Each row was made from one walk, in order. Every step used is in the known rows, and no mark comes twice. Write each row's walk.
In the rows, zero is written as 128.
Known rows
S -> R -> H: [112 138  85 137 126 165 118 158 132 197 147 116 119 123 151 182 133 125
 102 105 120 121 131 142 122 118 157 114  87 154  90 170 116 149 170 142
 122 133 182 133 126  78 122  78 109  98 164]
M -> F -> R -> S: [123 133 133 135 137 178 178 171 176 182 103 126 133 102 114 117  71 108
 121 127 126 111 124 133  99  80 190 105  78  95 163 160 121 164 131 166
 108 103 138 173 166  63 121  85 142 143 168]
K -> N: [101 103 144 110 114 133 140 142 137 156 122 137 146 113 146 132 107 142
 141 148  89 122 145 109 146 131 158 145  95 161 120 104 135 159 157 129
  97 152 155 119 138 105 108 125 159 127 117]
S -> R: [113 137  99 130 157 177 116 136 173 165 113 132 147 124 154 153 118 110
 119 112 144 119 128 140 121 131 185 135 103 130 138 145 131 159 158 114
 134 146 159 125 110  63 147 105 131 108 164]
M -> H -> R: [ 79 170 110  95 148 159 138 153 117 164 100 118 124  99 127 180 122 124
 152 124 134 125 123 137  63  89 141 143 127 130 139 166 125 174 173 173
 144 171 163 112 133 109 127  75 128 153 141]
F -> M -> S: [131 120 133 112 163 145 149  74 163 143 108 112 177 108 145 108  75 132
 159 156 152  85 126 110 137 102 196 114  96 143 155 145 137 124 124 167
 133 149 120 187 162 117 132  93 193 127  91]
F -> M -> N: [114 112 114  96 164 132 149 106 121 168 122 109 165 109 117 146  73 145
 177 167 103 107 136 148 111 109 174  96 122 141 148  99 136 132 135 150
  85 132 114 168 163 121 117 123 200 113 128]
M -> F: [120 109 123 132 146 143 180 151 129 159 124 111 124  97 110 119 106 115
 140 125 100  86 121 145 109 113 175 140 105 123 151 145 134 134 130 165
 108 121 149 140 132  84 146 100 141 134 139]
N -> K -> H: [118 118 104 127 112 132 144 170 137 177 114 158 125 127 148 144 115 142
 127 152 139 128 131 127 109 124 133 127  28 126 114 138  70 168 131 107
 124 156 196 124 131  97 115 127 137 135  79]
R -> F -> M: [141 100  87  71 155 116 157  86 164 159 116  86 161 104 113 124  85 135
 119 126 140  99 189 104 120 110 150  86  73 135 138 127 133 106 135 170
 115 139  95 171 166 115 114 137 208 121 145]
H -> M -> F -> R -> S: [116 147 129 107 110 200 167 172 178 197 103 135 138  97 123 141  74 118
 121 147 155 123 120 153  94  84 192 107  75 101 178 172 122 166 143 167
 101 115 139 158 186  60 132  87 131 161 154]
S -> M: [123 113  97 136 142 121 148 115 160 166 121 110 145  75 152 133 103 142
 139 126 156 109 122 138 150 158 147 133  48 155 133 113 110 132 105  98
 128 151 148 177 128 120 167 137 153 120 116]
R -> S -> M -> N: [ 98 124 131 139 139 165 156 128 127 192 126  87 151  88 132 121  62 155
 172 143 133 118 122 135 120 112 155 101  65 163 161  90 124 154 123 121
 103 139 126 182 166 124 158 130 183  84 145]
F -> M: [129 104  97 101 158 119 142  99 161 156 121 123 158 106 122 145  81 134
 131 150 140 121 152 131 129 119 169 108 100 128 125 127 115 118 121 145
 104 135 123 160 155 111 118 117 190 133 132]
H -> R -> S -> M: [ 83 146 113 146 130 147 157 134 142 184  97  95 128  81 127 131  74 137
 138  97 181 141 141 115 115 105 146 109  55 168 142 148 120 157 132 126
 119 154 152 164 180 111 152 106 151 114 169]
N -> K -> F: [116 101 134  98 121 111 160 151 117 144 107 158 113 142 104 127 104 131
 132 132 122  89 180  99 128 129 120 117  65 122 150 143 128 119 143 114
 105 128 145 128 118  80 124 112 129  97 159]
M -> F -> R: [143 125 106 125 162 153 184 165 167 160 109 135 135  91 127 129  98  94
 130 139 105  89 102 161  97 121 202 125  90  98 149 156 128 157 118 153
 117 113 153 171 133  63 125  90 118 158 123]
H -> R: [ 88 136 109 111 144 133 147 153 111 169 115 117 118 118 124 152 100 102
 144  95 127 120 127 128  93 101 155 122 102 146 133 161 131 148 158 145
 116 146 167 127 147  97 121  86 123 142 143]
H -> M -> S: [113 141 142  88 106 187 122 115 144 171 126 125 164 117 173 129 100 126
 157 146 172  94  96 133 133 106 182 147  78 149 189 168 145 148 160 157
 136 159 145 152 160 113 159  99 140 143  72]
H -> M -> S -> R: [107 167 134 103 135 220 110 110 177 170 103 132 170 114 180 147 111 112
 138 132 187 103 101 140 126 114 215 148  99 142 187 179 156 164 177 142
 152 172 157 138 142  62 162  82 131 127 121]
K -> F -> R -> H -> M -> N: [118 139 113  57  99 153 158 176  85 195 138 147 126 127 129 209 106 135
 161 181  98 117 131 167  98 109 139  85  87 153 147 169 143 152 172 156
  80 120 139 151 164  99 114  93 117 137 103]
S -> M -> H -> R -> N: [ 95 163  70 130 146 130 167 152  98 207  78 105 142  71 129 162 106 152
 135 143 146 140 132 129 109  84 128 129  77 167 127 156 140 168 168 152
 158 178 168 158 165 116 135 111 126 146 156]
N -> K -> H -> M: [112 133 110  81  73 159 125 164 136 203 115 166 129 125 160 175 118 153
 124 170 173 143 125 148 111 128 137 136  37 130 144 162  78 166 153 115
 113 171 192 105 157  96 128 135 126 155  74]
K -> H -> M -> F: [127 122 111  92 106 164 174 165 135 182 107 145 124  93 125 169 121 145
 142 171 137 127 122 170  93 120 157 146  92 119 152 177 109 155 149 166
 106 146 169 106 163  88 148 113 137 183  71]
N -> K -> H -> R -> F: [103 141  93  92 114 122 174 158 107 175  98  93 111 121 115 134 122 118
 127  89 133 116 175  98  68  90 121  98  37 150 124 161 113 159 165 153
 137 166 175 132 175  87 101 121 142 125 115]
F -> R -> S -> M -> H: [113 173 107 130 144 186 144 135 201 186  95 121 157  60 161 157  90 154
 132 164 185 130 124 139  95 110 152 131  57 116 142 131  92 187 120 144
 161 165 138 188 138 112 156 110 158 147 133]
R -> H: [118 114  87 132 106 129 130 164 110 199 163 114 119 126 143 164 114 132
 112 116  97 116 123 132 127 113 123 106  65 151  86 160 100 131 153 153
 105 114 172 146 137 120 119  86 120 111 126]
N -> K: [110 118 116 121 116 135 130 157 131 172 130 131 126 126 138 119  97 121
 119 115 139  97 128 114 133 127 154 125  41 122 145 124 104 138 126 105
 120 138 167 144 125  82 123 117 130  97 154]
H -> R -> N -> K -> F -> M: [110 117  96  95 144  79 195 140  99 163  65 144 136 126  67 145  75 143
 127 149 139 120 208  92 125  85 130  76  83 143 139 164 160 114 161 143
  96 144 140 149 185  77  81 110 154 116 191]
M -> S: [119 123 147 129 144 158 133 115 147 150 124 118 161 122 163  97  95 113
 162 129 135  71 102 112 132 103 183 139  79 146 163 148 137 137 136 157
 144 142 147 168 135 112 148  85 148 118  80]
M -> F -> R -> H: [139 131  82 139 132 135 182 185 132 190 139 126 116  97 128 164 111 104
 110 130  79  96 112 158 106 105 165 108  72 122 101 183 119 156 132 176
 105  99 171 173 148  73 106  62 100 142 123]
F -> M -> N -> K: [107 119 117 101 144 128 149 125 114 174 123 112 152 124 110 134  64 140
 167 159 118  95 140 126 117 116 177  96  77 126 160  93 125 137 122 124
  96 144 132 168 165  95 104 123 185  83 154]
R -> H -> M: [112 136  93  80  71 157 115 158 111 221 159 129 118 124 157 197 114 137
 109 139 142 134 117 153 125 119 130 117  60 156 119 177 113 137 168 157
  94 130 163 127 158 116 132  97 105 142 114]

Write each row's walk
[104 124 119 118 120 141 151 172 100 185 116 141 128 128 134 144 107 149
 166 165 109 114 125 137  94 120 147 116  50 136 127 108  85 172 134 112
 106 160 183 125 143 105 108 129 155 113  73]
M -> N -> K -> H
[141 106  83 115 143 114 178 181 126 180  88 168 136 119 124 138 103 129
 118 168 108 113 155 123 137  96 131  86  66 140 134 162 146 144 157 130
 114 117 146 169 140  79 106 112 106 149 137]
K -> F -> R -> N
[111 126  68 148 153 159 134 161 133 207  97 133 153 112 147 141 112 136
 104 129 129 131 131 130 145  96 169 120  86 159 131 147 142 156 181 121
 135 140 169 143 135  67 125 116 121 113 181]
S -> R -> N
[124 156 116  95 100 181 132 144 141 195 139 131 149 122 182 164 106 112
 133 156 156  93  87 145 126  99 183 114  57 149 153 195 135 160 161 178
 131 142 162 181 172 100 128  67 112 149  59]
F -> R -> H -> M -> S
[128 112 103  70 156 133 169  95 121 165 129  64 166 102 103 121  76 149
 163 146 103  84 172 121 101  97 163  77 104 149 155  92 152 120 146 173
  97 130  89 182 179 121 115 139 218 101 138]
R -> F -> M -> N
[ 77 169 121 100 144 174 144 126 148 180  88 106 142  95 102 170  72 144
 140 134 164 150 157 116  64  50 150 107 119 118 144 164 120 164 166 193
 119 159 137 137 190 108 114  74 175 142 183]
F -> M -> H -> R -> S
[143 146  97  90 129 167 184 180 166 185  96 163 132  87 139 175 117 115
 130 186 140 122 108 183  83 119 187 129  77 103 146 185 108 184 129 160
 114 141 168 142 157  64 125 110 121 207  62]
K -> H -> M -> F -> R
[123 126  76 138 122 126 152 189 126 213 101 148 141 123 141 118  86 119
  99 145 131 106 128 117 141  98 165 100  14 126 141 137 121 162 142 106
 128 132 171 184 152  69  90 121 101 119 165]
F -> R -> N -> K
[100 131 132  64 110 179 126 145  96 194 145 119 148 120 139 170  99 141
 172 161 120 118 105 164 111 117 163 123 105 150 183 122 145 148 166 145
  89 140 134 135 155 118 143 125 151 129 110]
H -> M -> N
[111 114 105 126 131 123 167 171 108 174  76 160 132 143 105 135 105 137
 108 139 131 108 188  99 146 107 135 105  63 139 149 153 152 132 176 102
 121 142 163 128 123  49 122 114 103  79 206]
S -> R -> N -> K -> F
[ 66 171 134 111 123 188 136 156 128 191  94 110 120 110 117 160  85 138
 137 114 154 139 136 118  62  55 139 125 110 126 148 165 114 177 182 181
 133 156 155 120 166 105 129  69 136 136 177]
M -> H -> R -> S
[ 87 150 101 118 123 125 158 180 108 177  97 144 105 125 123 161 110 122
 139 118 137 132 137 128  74  98 138 118  59 139 115 166  90 176 150 123
 120 170 204 104 156  84 100  95 126 140 102]
N -> K -> H -> R
[115 170 125 106 127 216 127 123 170 172  90 148 168 117 185 170 121 127
 143 160 191 124 109 146 113 110 201 149  91 149 168 188 133 184 173 145
 154 183 180 119 148  71 154  93 137 149  65]
K -> H -> M -> S -> R
[114 125 103 111 135 126 160 144 118 177 103 131 147 120 120 155  88 156
 166 189 125 119 146 135  96 108 151  99  60 128 123 108  92 164 124 127
  98 161 161 146 162 101  97 133 186 118  79]
F -> M -> N -> K -> H
[125 149  84  79  78 160 125 166 144 216 154 144 127 115 168 209 117 124
 101 150 149 132 104 167 116 118 146 105  53 135 118 187 103 160 159 153
 106 127 166 156 160  94 116  88 101 163 101]
F -> R -> H -> M
[ 81 162  88 123 121 133 153 189  85 213  83 118 126 110 120 151  98 136
 123 133 137 123 138 111  97  70 133 122  65 140 145 152 130 166 178 148
 146 171 189 135 161  87 102  99 106 120 189]
M -> H -> R -> N -> K
[ 82 157 120 134 141 154 181 152 102 192  96  94 134  81 125 154  78 156
 186 146 134 140 127 140  81  91 144  97  67 176 136 123 112 183 137 132
 103 165 160 160 188 123 137 117 177 116 100]
K -> H -> R -> S -> M -> N
[128 113 109 148 157 129 199 134 146 161 112 102 136  61 113 116  98 131
 140 127 126  91 131 151 127 148 169 141  80 144 142 133 128 136 101 142
 121 135 145 170 137 100 172 123 151 126 131]
S -> M -> F
[120 131 111  67 162 134 161  98 155 132  86 148 152  98 111 181  97 166
 145 189 140 116 187 123  92 109 123 127 131 103 143 142 125 133 146 178
 126 152 113 132 123 118 135 101 184 151 134]
K -> F -> M -> H
[106 107 147  94 126 123 170 159  85 149 113 143 122 144  97 132  93 140
 168 151  93  81 169 113 112 121 131 100  79 131 169 115 143 128 147 114
  90 132 135 136 129  86 122 113 141  73 154]
M -> N -> K -> F
[138 126 114  98 139 121 170 168 156 141  95 178 128 136 123 133 102 108
 126 148 134  90 156 123 118 130 148 104  49 102 145 156 129 150 121 106
 111 129 149 160 120  56 110 100 113 123 138]
N -> K -> F -> R
[104 158 105 126 104 190 129 154 126 217  87 134 163 126 159 124  91 129
 109 145 187 106 122 117 158  91 193 125  43 152 188 166 160 159 185 123
 150 172 182 153 168  49 131 100 104  99 176]
H -> M -> S -> R -> N -> K
[ 94 140  95 117 139 126 158 163 106 171 100 141 110 115 132 173 126 123
 149 124 130 145 130 138  72  93 134 118  90 151 104 174 102 172 158 146
 119 161 189 106 152 102 114  96 134 166  74]
K -> H -> R
[127 149  76  90  79 151 141 196 137 229  96 178 141 117 163 181 109 156
 104 193 175 150 121 146 122 104 146 110  14 128 139 174  91 187 161 113
 123 166 196 137 173  74 101 136 108 179  78]
F -> R -> N -> K -> H -> M
[104 165  94  75 146 143 168 120 130 166  97  63 133  62 121 152 123 135
 136  96 154 104 172 116  70 106 125 126  75 154 146 146 140 156 155 176
 164 186 134 154 155 116 148 120 157 130 139]
S -> M -> H -> R -> F
[ 68 154 133 137 123 147 161 150  98 195  98  86 129 101 107 126  55 134
 169 113 145 109 131 119 103  99 156  96  43 158 171 109 130 163 133 117
 106 162 152 179 189  93 128 110 154  67 187]
H -> R -> S -> M -> N -> K
[117  95 111 119 112  98 175 171  91 180  96 157 124 144 102 116  96 147
 120 145 118 102 186  91 149 103 105 104  45 138 150 146 144 120 162 119
 106 130 152 138 134  79 118 122 113  96 177]
R -> N -> K -> F
[117 146 116 108  85 166 145 153 117 215  93 148 155 124 171 132  97 158
 139 186 176 115 111 116 138  81 156 131  25 164 171 175 125 166 170 147
 141 179 188 146 184 101 128 119 124 145  53]
R -> N -> K -> H -> M -> S
[111 134  73 151 119 148 144 187 129 214  78 159 137 122 145 148 118 154
 107 155 148 141 143 120 126  98 147 117  34 147 108 148  91 180 166 103
 141 169 211 122 140  65 105 127 122 121 127]
S -> R -> N -> K -> H
[123 132 115  97  99 159 177 177 123 191 104 145 120 102 120 161 112 141
 134 169 143 119 128 161  97 122 163 143  65 120 155 168 104 161 143 149
 104 155 185 104 163  72 136 120 127 161  93]
N -> K -> H -> M -> F
[107 120 113 127 156 138 155 126 116 170 132  95 157  82 139 131  92 145
 184 151 116  99 111 150 129 145 159 119  76 169 151  87 131 148 116 111
 107 147 137 181 137 128 159 139 173  95 111]
S -> M -> N
[112 144  94 146 150 155 148 126 148 191  72 121 176 116 136 108  71 130
 118 153 170  99 142  99 161  83 203 108  55 148 157 149 155 146 162 126
 153 162 161 180 168  51 106 102 147  82 186]
F -> M -> S -> R -> N -> K
[117 104 126  77 167 114 180 106 107 138 107 125 156 116  83 154  79 151
 184 180  92  98 171 135 111 113 148  87 132 142 154 113 154 114 141 155
  74 125  96 158 152 112 112 120 195 104 133]
K -> F -> M -> N
[118 132 117 136 129 135 180 146 179 170  82 144 136  94 121 119  70 141
 122 138 180 114 165 112 134 130 144  97   8 126 151 134 111 155 102  96
 116 146 136 199 150  76 141 119 138 105 164]
N -> K -> F -> R -> S -> M
[ 83 175  96 111 158 145 157 131 126 160  91 104 130  65 138 181 112 135
 155 129 159 126 125 143  79 116 140 146 100 146 136 150 121 175 140 147
 156 189 161 139 138 118 154  97 134 147 131]
S -> M -> H -> R
[ 96 144 105  84 123 130 180 163  78 187 104  83 115 116 104 140 113 127
 157 111 117 101 169 107  55  82 131  89  55 156 139 141 127 171 171 160
 122 170 164 135 184  95  97 120 155 106 109]
M -> N -> K -> H -> R -> F
[142 118 115  91 148 124 163 152 163 137 103 175 135 127 129 147 111 109
 137 149 117 102 153 138 110 128 145 108  82 111 139 155 129 145 130 126
 111 118 137 155 111  73 121 105 118 149 116]
K -> F -> R
[127 144  99  70  71 139 145 182 124 201 130 165 114 134 138 199 113 127
 104 153 151 117 146 146 117 121 128 101  35 127 137 197 117 145 162 138
  94 127 164 146 158  72 103  88  85 138 126]
N -> K -> F -> R -> H -> M
[138 143 105  85 128 166 176 169 166 177 113 144 138  90 132 162 103 100
 123 160 135 104 102 179  97 126 200 128  90  98 168 179 137 158 131 159
 108 123 145 154 158  58 130  99 115 178 117]
H -> M -> F -> R
[ 72 142 133 122 118 162 139 158 124 188 107 109 113 125 115 137  81 119
 133  86 142 142 138 111  89  65 148 101  91 143 143 161 122 155 167 158
 102 135 159 135 180  97 124  74 138 121 178]
H -> R -> S
[128  98 113  86 146  94 171 108 142 137  95 152 140 132  89 140  74 145
 134 155 141 103 203 102 132 128 140  94  77 118 143 134 130 108 120 128
  91 139 123 149 144  86 105 120 175 106 165]
N -> K -> F -> M
[114 130 122 131 127 180 137 158 187 189 117 138 138 121 146 130  76 117
 113 126 147 129 119 124 108  86 169  93  52 110 145 145 104 164 136 135
 108 116 139 177 156  80 116  92 134 133 151]
F -> R -> S
